Each row was made from one small tree. The marks that hang from a mark follow it in brackets, in alphabetical order. Every link used is in the known rows. Write each row's tree.
Known rows
ramin(zavokin(luno)): [ 0.19  0.02 -0.20 -0.09 -0.10  0.11  0.06  0.24 -0.11  0.07  0.02  0.11
 -0.04 -0.05 -0.05 -0.05 -0.12 -0.01 -0.09  0.14 -0.11 -0.07  0.15]
ramin(dofene zavokin(nidir(gavu))): [ 0.12 -0.24 -0.18 -0.15 -0.26  0.07  0.00 -0.12 -0.13  0.05 -0.01  0.04
  0.14  0.06  0.04  0.02 -0.11 -0.08 -0.15  0.21 -0.09  0.01  0.03]
ramin(dofene murodal(nidir) zavokin(luno)): [ 0.02 -0.21 -0.60 -0.04 -0.11  0.19 -0.18 -0.20 -0.23  0.02 -0.13  0.02
  0.04  0.28 -0.12  0.05 -0.16 -0.05 -0.16  0.32 -0.25 -0.06  0.28]
luno(dofene(voze(gavu zavokin))): [ 0.00  0.01  0.08  0.00 -0.05 -0.23  0.00  0.07 -0.20 -0.03  0.21  0.03
 -0.02 -0.10 -0.12  0.00  0.00 -0.18  0.19 -0.16  0.03  0.06 -0.08]
dofene(voze(zavokin)): [-0.05  0.02  0.00  0.02 -0.07 -0.15 -0.03  0.05 -0.05  0.09  0.18 -0.02
 -0.02  0.05 -0.12 -0.06  0.10 -0.04 -0.04 -0.08  0.09 -0.05 -0.09]
dofene(voze(gavu)): [-0.07 -0.08  0.07  0.13 -0.16 -0.08 -0.03  0.17  0.03  0.12  0.17  0.11
 -0.09 -0.01  0.04  0.08 -0.01  0.03  0.17 -0.15  0.13  0.03 -0.08]
gavu(nidir zavokin): [ 0.08 -0.01  0.10 -0.13 -0.31 -0.10 -0.09  0.41 -0.07  0.02 -0.09 -0.24
 -0.16 -0.10 -0.16 -0.14 -0.26  0.15 -0.05  0.01 -0.20  0.03 -0.05]
dofene(voze(gavu zavokin)): [-0.15  0.04  0.07  0.07 -0.07 -0.11 -0.06  0.04  0.03  0.05  0.20  0.05
 -0.04 -0.02  0.08 -0.02  0.08 -0.09  0.03 -0.13  0.17  0.05 -0.12]
dofene(voze): [ 0.03 -0.11  0.00  0.08 -0.16 -0.12  0.00  0.18 -0.05  0.17  0.15  0.03
 -0.06  0.06 -0.17  0.04  0.01  0.07  0.10 -0.10  0.05 -0.07 -0.05]
gavu(nidir(murodal)): [-0.07 -0.11  0.12 -0.12 -0.23 -0.03  0.02  0.19  0.04  0.11 -0.21 -0.13
 -0.05 -0.09 -0.13  0.05 -0.26  0.22  0.02  0.00 -0.12 -0.05 -0.06]
gavu(zavokin): [ 0.09  0.02  0.00 -0.08 -0.15 -0.11  0.04  0.23 -0.13 -0.06  0.00 -0.07
 -0.10 -0.10 -0.11 -0.17 -0.02  0.03  0.07  0.03 -0.16  0.01 -0.02]
voze(dofene zavokin): [ 0.00  0.23 -0.18 -0.11  0.17 -0.13 -0.08 -0.26 -0.03 -0.07  0.09  0.04
  0.08  0.07 -0.14 -0.07  0.06 -0.05 -0.20 -0.06  0.11 -0.04 -0.28]
nidir(gavu(zavokin)): [ 0.27 -0.12  0.11 -0.08 -0.15 -0.11  0.07  0.26 -0.08  0.02 -0.02 -0.01
 -0.12 -0.10  0.01 -0.16 -0.02  0.09  0.01  0.09 -0.05  0.16 -0.19]
zavokin(gavu luno): [ 0.15  0.10  0.00 -0.03 -0.10  0.09 -0.04  0.23  0.07 -0.11  0.07  0.24
  0.05 -0.07  0.24  0.33 -0.07  0.12  0.14  0.03 -0.12  0.14  0.11]
nidir(gavu): [ 0.28 -0.17  0.08 -0.04 -0.20 -0.10  0.07  0.21 -0.06  0.08 -0.01  0.12
 -0.02 -0.05 -0.01  0.00 -0.02  0.12  0.02  0.08  0.03  0.12 -0.20]
luno(dofene(voze(zavokin))): [ 0.07  0.00  0.03 -0.03 -0.05 -0.25  0.02  0.08 -0.25 -0.01  0.19 -0.02
  0.00 -0.05 -0.26 -0.03  0.02 -0.15  0.14 -0.12 -0.04 -0.02 -0.06]
zavokin(murodal): [ 0.10 -0.12  0.02  0.07 -0.14 -0.02  0.13 -0.01 -0.04  0.03  0.08  0.01
  0.01  0.07 -0.03 -0.07  0.11 -0.05  0.02  0.06 -0.04 -0.15  0.13]
ramin(dofene murodal(voze)): [ 0.02 -0.33 -0.34  0.01  0.03 -0.07 -0.21 -0.23 -0.17  0.01 -0.05 -0.14
  0.13  0.27 -0.19  0.20  0.07  0.02  0.02  0.20 -0.02 -0.10  0.15]
luno(dofene(voze(gavu zavokin(nidir)))): [-0.02  0.02  0.14  0.00 -0.09 -0.17  0.00  0.03 -0.14 -0.04  0.18  0.02
  0.04 -0.09 -0.07  0.00 -0.02 -0.20  0.18 -0.16  0.00  0.07 -0.05]
murodal(nidir voze(zavokin)): [-0.31  0.16 -0.11  0.12  0.03  0.10 -0.06 -0.09 -0.01 -0.03 -0.23  0.01
  0.08 -0.01 -0.13 -0.20  0.09 -0.09 -0.20  0.05  0.13 -0.06 -0.02]
zavokin(gavu murodal(voze(dofene)) nidir): [-0.09 -0.04  0.32  0.11  0.06  0.29  0.02 -0.27  0.35 -0.03 -0.06 -0.06
  0.17  0.12  0.32  0.06  0.13 -0.15 -0.08  0.01  0.00  0.01  0.20]
murodal(nidir voze(dofene)): [-0.23  0.12 -0.20  0.19  0.12  0.13 -0.09 -0.12  0.01  0.05 -0.25  0.08
  0.02  0.07 -0.22 -0.08 -0.03  0.07 -0.13 -0.04  0.16 -0.10 -0.10]
murodal(voze(gavu(nidir) zavokin(luno(dofene)))): [-0.13  0.17  0.06  0.01  0.12 -0.02 -0.14  0.13  0.03 -0.09  0.00 -0.06
  0.03 -0.16  0.12  0.05 -0.01 -0.05 -0.06 -0.04  0.21  0.05  0.01]
voze(dofene): [ 0.11  0.06 -0.18 -0.02  0.04 -0.09 -0.04 -0.08 -0.04  0.04  0.04  0.12
  0.02  0.07 -0.21  0.07 -0.08  0.12  0.01 -0.08  0.06 -0.07 -0.22]

Write each row's tree
[-0.29 -0.06  0.12  0.01  0.17  0.04  0.15 -0.08  0.12  0.02 -0.22 -0.02
 -0.02 -0.16  0.09  0.02  0.04  0.07  0.15 -0.01  0.09 -0.03  0.01] => nidir(murodal(voze(gavu)))
[ 0.30 -0.20 -0.08 -0.11 -0.07  0.23 -0.01  0.04 -0.06  0.09 -0.10 -0.09
  0.03  0.13 -0.02 -0.09 -0.16 -0.15 -0.09  0.25 -0.30  0.06  0.29] => ramin(murodal zavokin(luno(dofene) nidir(gavu)))
[ 0.05  0.02  0.15  0.08  0.04  0.21 -0.08  0.17  0.21 -0.04  0.00 -0.07
 -0.03  0.03  0.32  0.22 -0.02  0.08 -0.10  0.06 -0.01  0.01  0.32] => zavokin(gavu(nidir) luno murodal(voze))
[ 0.24  0.04 -0.11  0.05 -0.01 -0.03  0.10  0.07 -0.14 -0.10  0.18  0.07
  0.00 -0.01  0.03  0.10  0.03 -0.01  0.12  0.02 -0.09 -0.11  0.26] => zavokin(luno(dofene) murodal)
[-0.07  0.09  0.12 -0.01 -0.03  0.12  0.10 -0.03  0.12 -0.06 -0.01  0.06
  0.10 -0.13  0.22  0.22 -0.11  0.06  0.28 -0.11 -0.11  0.05  0.15] => zavokin(luno(dofene(voze(gavu))) nidir(murodal))
[-0.04  0.17  0.02 -0.07  0.10  0.12  0.05  0.00  0.11 -0.10 -0.12 -0.12
 -0.02 -0.10  0.13 -0.06 -0.04  0.12  0.04 -0.01 -0.12  0.01  0.09] => gavu(zavokin(luno nidir(murodal(voze(dofene)))))
[-0.05 -0.02  0.03  0.06 -0.03 -0.11  0.02 -0.04 -0.02  0.09  0.21 -0.07
 -0.04  0.11 -0.07 -0.12  0.16 -0.10 -0.08 -0.06  0.09 -0.11 -0.01] => dofene(voze(zavokin(murodal)))
[ 0.02  0.27 -0.06 -0.09  0.22  0.05 -0.15 -0.24  0.15 -0.13  0.11 -0.01
  0.03  0.12  0.17  0.07  0.01 -0.02 -0.29 -0.03  0.04  0.03 -0.07] => voze(dofene zavokin(gavu(nidir) luno murodal))
[ 0.03  0.06  0.09 -0.02  0.12  0.23  0.09 -0.09  0.26  0.00 -0.18  0.04
  0.11 -0.07  0.30  0.17 -0.05  0.22  0.02  0.03  0.03  0.06  0.02] => zavokin(luno nidir(gavu murodal(voze(dofene))))
[ 0.06  0.34 -0.28 -0.10  0.22 -0.07 -0.12 -0.21 -0.01 -0.12  0.14  0.11
  0.08  0.06 -0.03  0.04  0.03  0.05 -0.18 -0.06  0.11 -0.03 -0.20] => voze(dofene zavokin(luno))
[-0.13  0.00 -0.10  0.21  0.10  0.14  0.03 -0.21  0.04  0.04 -0.12 -0.01
 -0.01  0.14 -0.09 -0.15  0.11 -0.03 -0.15  0.02  0.11 -0.18  0.09] => zavokin(murodal(nidir voze(dofene)))
[ 0.16  0.11 -0.07 -0.06 -0.04 -0.13  0.01  0.30 -0.19 -0.10  0.12 -0.05
 -0.14 -0.12 -0.08 -0.05 -0.06  0.06  0.15 -0.04 -0.16  0.03  0.07] => gavu(zavokin(luno(dofene(voze))))
[-0.04  0.22 -0.04 -0.12  0.19 -0.06 -0.11 -0.27  0.07 -0.12  0.08  0.08
  0.09  0.06  0.02  0.01  0.06 -0.10 -0.18 -0.06  0.05  0.09 -0.25] => voze(dofene zavokin(gavu))
[ 0.07 -0.16 -0.15  0.06  0.17  0.03 -0.13 -0.10 -0.01  0.09 -0.11 -0.14
  0.03  0.23 -0.25  0.02  0.04  0.02 -0.03  0.10  0.00 -0.09  0.08] => ramin(murodal(voze(dofene)))
[-0.05 -0.15  0.23 -0.09  0.23  0.00  0.20  0.04  0.08  0.04 -0.28 -0.18
 -0.17 -0.17  0.10 -0.19  0.07  0.13  0.00  0.10  0.03  0.10 -0.11] => nidir(gavu(zavokin) murodal(voze))
[ 0.05 -0.07  0.08  0.04 -0.11 -0.21  0.01  0.16 -0.20  0.01  0.18  0.07
 -0.05 -0.10 -0.15  0.07 -0.07 -0.09  0.28 -0.17  0.00  0.04 -0.05] => luno(dofene(voze(gavu)))
[-0.05 -0.11  0.02  0.20 -0.02  0.13  0.09 -0.07  0.03  0.06 -0.14 -0.02
 -0.03  0.08  0.00 -0.19  0.13 -0.04 -0.14  0.10  0.09 -0.09  0.10] => zavokin(murodal(nidir(gavu) voze))
[-0.03 -0.20  0.20 -0.05  0.19  0.01  0.20 -0.01  0.10  0.10 -0.27 -0.06
 -0.07 -0.13  0.07 -0.05  0.07  0.16  0.02  0.09  0.10  0.06 -0.13] => nidir(gavu murodal(voze))
[-0.04  0.18  0.00 -0.06  0.24 -0.01 -0.05 -0.39  0.11 -0.12  0.12  0.01
  0.07  0.14  0.09 -0.07  0.16 -0.17 -0.24 -0.02  0.06  0.02 -0.14] => voze(dofene zavokin(gavu murodal))
[-0.17 -0.07  0.37 -0.07 -0.17  0.23  0.13 -0.13  0.30 -0.05 -0.20  0.05
  0.18 -0.09  0.31  0.15 -0.05 -0.03  0.16  0.01 -0.22  0.15  0.08] => zavokin(gavu nidir(murodal))
[-0.04  0.23 -0.17  0.01  0.35 -0.02 -0.11 -0.12  0.03 -0.05  0.02 -0.03
  0.07  0.02 -0.06  0.02  0.12  0.03 -0.19 -0.03  0.25 -0.09 -0.08] => murodal(voze(dofene zavokin(luno)))
[-0.26  0.07  0.02 -0.01  0.35  0.07  0.10 -0.14  0.15 -0.02 -0.20 -0.04
 -0.08 -0.13  0.12  0.02  0.01  0.14  0.10 -0.05  0.11 -0.02 -0.04] => nidir(murodal(voze(dofene gavu(zavokin(luno)))))
[ 0.05 -0.07  0.11  0.05 -0.06 -0.19  0.04  0.14 -0.19 -0.01  0.19 -0.02
 -0.11 -0.08 -0.10 -0.04 -0.02 -0.14  0.24 -0.15 -0.04  0.03  0.02] => luno(dofene(voze(gavu(zavokin(murodal)))))
[-0.10 -0.04  0.15  0.10 -0.17 -0.03 -0.03  0.16  0.08  0.08  0.14  0.01
 -0.10 -0.04  0.11 -0.02 -0.02  0.00  0.15 -0.14  0.06  0.07 -0.04] => dofene(voze(gavu(zavokin(nidir))))
[-0.10 -0.07  0.13  0.13 -0.18  0.19  0.06 -0.09  0.11 -0.05 -0.08  0.12
  0.01  0.08  0.17 -0.03  0.05 -0.12 -0.02  0.07 -0.15  0.05  0.16] => zavokin(gavu murodal(nidir))
